What can hang from each mark
lekitef: dizo fevoko
kopa: dizo fevoko lekitef
ligi: fevoko
dizo: kopa lekitef ligi tivimu
fevoko: kopa lekitef ligi

Each row was made from one small tree. Brackets hold a mark, then the marks that hang from it, in alphabetical order. Every link used is in the known rows. Write each row's tree.
Known rows
{kopa dizo fevoko}: [-36  13  23  19   2  -9 -11  22 -18  -1 -15  13  -5  13 -51 -26   9  17
   5  33 -26  15 -13 -17  -9   7   8   4   9 -34 -14 -43  10 -31  -7  -8
  10  12  -2   6   6   9  -3   0 -17  39  -9  -8  12  -8 -12]
{lekitef dizo}: [  8  -1  19   8  16  17  15 -15 -14  -4  10  -2  -3 -10 -16   7  15 -16
 -13  25  -7  -4   0 -24 -10   0   7 -13  -8 -13  22 -25  -7 -20  -1  -9
  22 -14  -8  -2  14   2  17 -16 -30   1   7   0  -5  12  23]
{ligi {fevoko {kopa lekitef}}}: [-23  14   6  -1  35 -11  -5  21  -6  18 -38  31   2   5  -2 -15  17   8
 -14  24  35   1  31  22  12  -3  -3   7  21  31  10  10 -13 -12  -3 -10
  15   7  19 -12 -12   9 -26 -17 -19  -8  29 -10  17  -5 -34]
{lekitef {dizo {kopa fevoko} tivimu}}: [ -1  21  52  15  13   9  23  -3 -20  -6 -40  41 -14  10 -33  -9  20  15
  -8  37   4 -13   2 -41   6   4  31  12   0 -29   5 -56  12 -23 -10 -17
  13  -9  13 -29   2  -3   8 -37 -55   3  18  -7  -6  -3 -10]
{fevoko {kopa dizo lekitef}}: [-39  12  -4  20  42 -17   3  34 -21  14 -18  24 -27  23 -20  -6  12  10
 -11  34  17   2   8  17  24  -3  -3   4  25  -5  10  22 -14 -55 -14   4
  13  -8  15  -4  -8   7 -21 -23   7  28   1 -22  22  -6 -41]
{dizo {kopa lekitef} ligi tivimu}: [ 10  37  21 -15  -6 -28  13  18  -9 -19 -51  70 -25   8   3 -12 -34  17
  -2   0  58 -24  12  15  21  20  18  20  -5 -24   3  13  22   1  16  -5
 -14 -11  17 -63  13 -20 -15 -15   3  -1  25  -1  19 -41 -53]
{fevoko {kopa dizo} ligi}: [-24  24   6  28  42  -3  -4  14 -31 -37   5  13 -32  48  11  11  -2  37
   9   1  11   3 -13  -3  -3   0  12   3 -18 -40   2  22 -16 -59 -18  -4
   5  -8  11  -9 -11  27 -14 -11  24  15  -6   2 -13   9 -26]
{ligi {fevoko kopa {lekitef {dizo tivimu}}}}: [ -3  26  31  16  45   6   2 -16 -29   3 -28  40  -2 -16  -2  13  21  10
 -22  27  38 -30  30   4   4   4   9   3  13  -5  25  -8 -25 -26 -25 -29
   5  18  18 -18 -12   1 -12 -26 -44 -12  56 -11 -12   8   2]
{kopa dizo fevoko lekitef}: [-40  21  11  26   8 -19  -1  40  -9  10 -28  38   0   9 -55 -41   2  25
  -3  48  -8   7   8  16  -3   0 -10  13  19 -10  -5 -20   1 -40 -17  -7
  27  18  -1 -10   1  -2  -4  -2  -9  45 -12  -8  44 -13 -39]
{fevoko kopa {lekitef {dizo tivimu}} ligi}: [ 15  39  21  50  44  18  25 -16 -42 -46 -11  56 -26  14  28  33  -2  50
   3   5  37 -39   2  -1  -1  -7   5   7 -24 -46  28  41 -36 -57 -51 -23
   7  -1  11 -40 -16 -13   7 -20   4 -14  27  20 -32  36  -8]
{lekitef {fevoko ligi}}: [  9  32  21  18   2   0   7 -17 -29 -16 -20  20   9  11  -1  -4   0  19
  -5 -12  18  -9   0  -7 -39   6 -12 -22 -37 -35 -13   0  11 -17 -19 -16
  10   0  12 -20  -8  16  46  27  11  -3  -4  12   9  12   0]
{lekitef {dizo kopa} fevoko}: [  8  23  50   9  19   8  22 -23 -50  14 -27  13  -3  -1 -32  -1  31 -15
 -41  51  15 -27 -11 -40 -16  16  11 -32  -4 -40   6 -53  20 -31  -2 -27
  18 -28  19 -15  16   5  43 -17 -38  11  12 -17   5   0   0]
{kopa {dizo lekitef ligi tivimu} fevoko}: [-38  23  35  16 -21 -27   4  18 -39 -43 -32  45  -1  -7 -50 -32 -11  24
  28  20  14   2   6 -22   2  27  11  30  -6 -68 -14 -37  35 -51  19   0
  11  24   5 -33  12   8   1  10 -25  35   8  -2  19 -27  -4]
{dizo {lekitef {fevoko kopa}} ligi tivimu}: [-12  33  34  11 -10 -35  16   0 -57 -34 -54  60   7 -13 -12  -4  -1   7
  17  -9  64 -10  24 -12  22  24   1   8 -17 -62  -8   4  41 -43  20  -4
   4  -1  22 -58  -3   5  23  18 -15   4  23   3  13 -18   0]
{fevoko {kopa dizo} lekitef ligi}: [-15  29   4  40  40   0   1  -5 -49 -42   5  29 -31  23  22  20 -13  53
  -1  12  25 -35 -16  15  -7   5   1   1  -7 -45  18  45 -35 -68 -45 -14
  -5   3   9 -13  -8   6 -10  -3  29  18   8   0 -25  19 -17]
{kopa lekitef}: [ -6   9 -13   4   2 -13  10  23   8  14 -19  25   8  -1  -2 -15  -8   4
 -11  15  17  -9  18  34   6  -8 -22   6  10  26   8  24  -8  -7  -9   4
  18   5   1 -14  -4  -9  -6  -2   8  10  -2  -5  35  -4 -29]
{kopa {dizo lekitef tivimu} fevoko}: [-47  14  30  29  -4 -17   6  21 -24 -25 -36  33  10  -4 -55 -27  15  23
  17  25   3   3   9 -18   3  15   5  29   9 -45 -11 -46  15 -56   2   4
  17  35  10 -22  -8  17   0  -7 -44  42   5 -11  19 -21   2]
{lekitef {dizo kopa ligi tivimu}}: [ 19  30  42  -7   6   0  20 -16 -28 -28 -23  36 -28   2  -8   4 -10  -4
  -4  17  26 -23   4 -35   4  23  35   2 -19 -47  18 -30  19 -18  21 -16
  -1 -25   3 -40  27  -8   5 -28 -26  -3  31  -2 -10 -17  -8]
{lekitef {dizo tivimu} {fevoko kopa}}: [  3  34  60  32  45   3  29 -15 -45  12 -42  39 -11   7 -32  17  43 -12
 -14  16  27   0  16 -33   4   2  15 -14 -11 -47  -1 -26  16 -46 -19 -25
  24 -11  18 -33 -18   6  37 -20 -39  -3  31   1   0  13   7]
{ligi fevoko}: [ -4   5  12 -13  11   1 -10  -7   2   6 -13   6  15 -13  -2 -12   4  -4
 -11   9  17  -5  22   4 -16   5  -1  -3   3  18   2 -22  -1  11   8  -9
   5  15   9   1  -1  17 -13  -2 -27 -11  25  -7   4  -6  -1]
{kopa {dizo ligi} fevoko lekitef}: [-30  32  10  15  -9 -32 -10  39 -23  -5 -29  50  -9   2 -45 -48 -15  19
   8  37   2   3   0  15  -8  13  -6   5   4 -34  -2  -9  16 -34   4  -6
  22   6  -6 -25  23 -10   0  14   7  39  -6   2  48 -24 -41]
{ligi {fevoko {lekitef {dizo kopa tivimu}}}}: [  7  25  33   1  26  10   8 -29 -23  -2 -25  32   7 -30  -7   6   5   6
 -35  31  38 -47  22   0 -13  15   9   3  11  -1  25 -30 -16 -11 -13 -29
  -1  15  12 -18   1   0  -8 -28 -49  -5  50 -17  -6   0   6]
{lekitef {dizo kopa}}: [  5   9  25   4  18  13  18 -13 -25  -6  -2   1 -19   3 -15  -1  11  -5
 -23  45   2 -23 -11 -35   5  11  21 -11   0 -14  24 -39   2 -23   2 -16
  12 -24   4  -7  20   1   6 -30 -33   4   6 -20 -13   4   0]

Which tree is each row?
[-11  20  19  29   7   0  16  20 -10   9 -38  45  10  -3 -45 -41  13  19
  -2  53  -5   0  19   1  -2 -12 -16   4   8   3  17 -15  -4 -25 -22 -14
  44   1  -3 -22   3 -24  21  -4 -29  14  -5   8  34  13 -23]
{kopa fevoko {lekitef dizo}}
[-37  22   6  26  49 -23  10  39 -17   6 -30  41 -28  24 -17   4  16   9
  -5  18  26   4  17  22  27  -3   8  21  19 -12   4  21  -7 -49 -19   2
   8   5  15 -20 -22   6 -25 -33   4  25  18 -13  19 -14 -40]
{fevoko {kopa {dizo tivimu} lekitef}}
[-11  22  22 -15 -18 -23   2 -13 -24 -46 -35  46  15 -36  -2 -14 -21   5
  11 -13  68 -19  40  -3   1  28   5  24 -16 -27   8 -13  28 -15  41  -1
   4  27  14 -46   5  15  -8  11 -36  -6  37  -3  17 -32  10]
{dizo lekitef {ligi fevoko} tivimu}
[ 14  31  18 -27 -12 -12 -10 -17 -33 -14 -30  35 -13 -16  14 -18 -28  21
 -21  23  47 -47  -4   5  -7  34  19  -7   4 -22  17  -7  11   7  23 -23
 -25 -12  16 -24  37 -11 -15   3  -8  -2  35 -18  -3 -30 -23]
{dizo kopa {ligi {fevoko lekitef}}}
[  2  33   1  20  11 -10  20   8 -18  -3 -33  43  16   4  -4 -17  -4  20
 -13   2  34 -14  15  31 -22  -1 -29 -10 -18   5   0  27   0 -19 -23 -10
  27   6  11 -33  -9   3  31  16  14   3  -8   8  40   6 -30]
{kopa {lekitef {fevoko ligi}}}
[-13   9   0 -23 -25 -18  -8 -10 -33 -36 -15  16  21 -33   1 -25 -26  -1
   4  12  47 -21  22  -3  -3  29  -7   4  -8 -15  18  -7  21 -17  45  -3
  13   6   9 -20  30  12   0  25 -23  -1  17  -8  13 -19  10]
{dizo lekitef {ligi fevoko}}
[ 14  40  34 -22  -2 -20  -3 -15 -20 -23 -48  67 -14 -16  14  -3 -25  21
 -11   0  65 -48  15   4   5  33  31  14  -2 -30   3  -9  17   7  20 -27
 -33   4  18 -51  14  -8 -20 -12 -17 -12  51 -14  -3 -39 -30]
{dizo kopa {ligi {fevoko lekitef}} tivimu}
[-24  27  34  35   8  -8   2   5 -25  -5 -30  46  -5  -5 -42 -10   4  33
   8  21  -5 -16  -2   4  -9   9   8  23  13 -47  -9 -24  -4 -40 -31 -13
  -4  31   2 -23 -15  -7  -4  -7 -20  36  17  -3   4  -7  -4]
{kopa {dizo tivimu} {fevoko lekitef}}
[ -7  23  42   3  -2 -12  15  13   0  -2 -62  56 -11  27 -21 -18  14  38
   5  12  14  -7   2 -18  19   9  31  29  12 -23 -24 -38  21  -5 -12  -7
 -14   6  25 -37 -14  -7 -12 -25 -34   1  19  -9  -5 -21 -40]
{dizo {kopa fevoko} tivimu}
[ -9  27  28  24  -6 -11  28 -15 -37 -41 -43  41  30 -10  -8   0   3  26
   9 -19  55 -25  23  -4  -8  12 -12  17 -23 -37  -9  -3  15 -40 -10  -2
  14  27  27 -52 -23  27  32  13 -28   2   8   5  17  -4  12]
{dizo {lekitef {fevoko ligi}} tivimu}
[-31  13  22  23  41 -14   0  21 -20  -2 -18  20 -33  27 -11  12  22   8
   4   8  13  14   1  -2  25   2  21  13  15 -30  -2  -1   1 -48 -13   4
  -3  -2  13 -10 -20  15 -23 -31  -3  20  20 -14  -9 -13 -20]
{fevoko {kopa {dizo tivimu}}}
[  6  30  10  35 -16   7   4  -4 -23 -28 -23  44   7   8  -1 -19 -17  66
  16   7  -4 -26  -4   2 -25  -4 -12   6 -14 -27  -5  16 -13 -17 -43 -17
   5  16   2 -21  -2 -21  13  24   5  -1  -5  22  -5  25 -10]
{kopa {fevoko lekitef ligi}}
[-24  29  39  24  39 -15   7   7 -42  15 -35  27 -12  17 -30  11  37   2
 -12  12  23   8   6 -10   2  11  10 -12  -2 -48 -14 -17  20 -48 -15 -13
   3  -2  21 -17 -19  17  16 -11  -9  23  15 -11   9 -10 -13]
{lekitef {fevoko {kopa {dizo tivimu}}}}
[-14  17  33  16  -5 -16  24 -10 -36 -18 -45  35  27 -24 -23  -1  17   3
  -2  -2  51 -17  26 -10   6  16 -10  12  -4 -28 -13 -20  25 -34   2   0
  12  24  24 -43 -24  16  27   6 -38   7  13  -7  20 -11  19]
{dizo {lekitef fevoko} tivimu}
[ 16  26   8 -17 -11 -13 -18 -20 -21 -15 -10  29   1 -31  11  -5 -28   4
  -5   1  34 -27  17  20 -18  21   1  -9  -7 -18  14  14   5   8  19 -19
  -9   3  -3 -18  27 -10  -7  23   4 -11  34   4   5  -9  -1]
{dizo {ligi {fevoko lekitef}}}
[ 10  25  26  23 -15   1   6  -9 -33 -11 -22  39   2 -17 -22 -18  -7  24
   5  36  -5 -22  -3 -16 -13   2   0  -7   2 -40  13  -7  -3 -18 -20 -27
  13  -2  -9 -17  21 -39  20  15 -14   4  11  15   0  14   3]
{kopa {fevoko {lekitef {dizo ligi}}}}
[ 11  26  11   9  12 -10  21   7 -11  -8 -19  50  -3 -12 -15  -4 -15  -7
  -2  12  32 -13  27  14   1   3  -7   6 -14 -10  25  12   0 -14   2 -11
  24  -6  -6 -43  11 -15   9 -13 -11  -1  22   9  30  -5 -15]
{kopa {lekitef {dizo ligi tivimu}}}
[  6  22   7  -4  11  -7   7   4 -14  -3 -13  34   4 -19 -14 -19 -17 -14
 -19  30  32 -16  28  13 -11   4 -13  -6  -8   8  33   1  -5 -13  12 -17
  32 -10  -4 -26  23  -8   7  -5 -13   1  24   6  33   0 -13]
{kopa {lekitef {dizo {ligi fevoko}}}}
[-32  31  10  34   8 -14   3  36 -17 -23 -26  47  -3  27 -36 -35 -12  47
   9  30  -2  -2   4  18 -24   0 -15  13  -6 -20  -4   1  -7 -47 -26  -9
  34  18  -2 -23  -4   9   3   6  10  35 -18   4  38  -1 -44]
{kopa dizo {fevoko ligi} lekitef}
[ 22  30  29   9   6   3  18 -28 -38 -22 -12  45 -18 -27   3  19 -18  13
 -15  24  31 -54  -3  -5   1  16  16  -6  -1 -48  29   0  -6 -24  -8 -26
 -12  -8   3 -39  22 -29   5 -15 -14   0  32  -2 -15  -3   3]
{fevoko {lekitef {dizo kopa ligi tivimu}}}
[  4  38  31  11  14 -15  29  11 -14 -10 -67  68  -7  22  -7  -9  -3  37
 -19   4  54 -29  12  15   2  11   4  13  -6 -15  -7   3  12 -17 -17  -7
  -3   4  33 -61 -19   7   7 -20 -10   0  14  -9  26 -21 -51]
{dizo {kopa {lekitef {fevoko ligi}}} tivimu}
[ -2  36  44  14  -1  -5  13  12  -4 -29 -62  64 -15  37  -8 -15  -3  60
  14   1  21 -13  -1 -23   5   8  26  32  -7 -32 -22 -25  14 -11 -18  -6
  -9   7  27 -45 -16   3  -2 -18 -24  -4   7   6  -8 -13 -44]
{dizo {kopa {fevoko ligi}} tivimu}
[ -3  38  26  42  11   2  28  18  -5 -25 -45  72   7  17 -29 -28  -8  45
  10  21  15  -7  27  -1 -12 -12 -11  21 -25 -12   7  -2 -11 -34 -38 -14
  38  10  -1 -54 -11 -12  22  -3 -24  -3  -1  27  26  19 -31]
{kopa {fevoko ligi} {lekitef {dizo tivimu}}}
[-29   7  13  16   3 -14  18   2 -50  -4 -36  13  15  -9 -20 -15  26   9
  -9  24  34 -11   9 -12  16  12 -15  -8   9 -23  -3  -4  17 -50  -1  -4
  22   0  26 -14  -8  11  27  11 -23  18  -4 -15  10   1   5]
{dizo {lekitef {fevoko kopa}}}
[ 28  32  21  36  20  20  25 -35 -33 -51   6  43  -3 -14  18  29 -22  40
  -1  -4  27 -51   5   3 -31   3  -3   4 -33 -40  26  23 -31 -36 -42 -26
   4  13  -3 -39  -7  -9  20  -5  -7 -11  23  22 -22  32  16]
{fevoko {lekitef {dizo tivimu}} ligi}
[-16  19  15 -14  11 -14 -26  -3 -22 -14   6   5 -10  -5 -17 -10 -15 -13
  -1  12  12  -1   2   1 -22  29  14  -8  -8 -34   7 -23  10 -18  31  -9
  -4   5  -5  -3  26  23 -14   2   0  22  21 -13  13 -26   0]
{kopa {dizo {ligi fevoko}}}
[ -3  36  44 -10 -27 -31  22 -10 -55 -37 -61  59   1 -13 -12 -20  -9  18
  -8   8  72 -40  13 -20  15  44  15   8  -9 -61  -6 -26  49 -29  34  -6
  -7  -5  32 -62  16   5  20   7 -25   9  17 -16  16 -41 -12]
{dizo kopa {lekitef fevoko} ligi tivimu}
[-10  27  31 -26 -18 -30   7  -8 -33 -45 -55  52   1 -17   1 -24 -20  16
  -2  12  76 -39  27 -12  16  40  21  29  -1 -28   9 -27  31 -18  48  -5
  -8  12  31 -56  16  15 -17 -10 -45   0  40 -25   8 -43 -19]
{dizo kopa lekitef {ligi fevoko} tivimu}
[ 18  42  55  29  24  14  29 -32 -38 -26 -24  37   5   6 -21  17  12   8
  -3  -4  27 -11  10 -29 -40   6   4 -18 -48 -55   6 -27  10 -34 -20 -28
  25  -1   7 -45 -10  18  53  -4 -27  -7  20  20   3  15  17]
{lekitef {dizo tivimu} {fevoko ligi}}
[-16  31  34  -4 -37 -29  14  13 -38 -47 -69  66  -5  -2 -16 -37 -18  42
  16  20  45 -26   6 -30  28  32  21  36   0 -55  -8 -30  44 -28  25   0
  -5   5  27 -57  14 -11  -1   1 -32   8   8  -7   7 -36 -33]
{dizo {kopa fevoko} lekitef ligi tivimu}
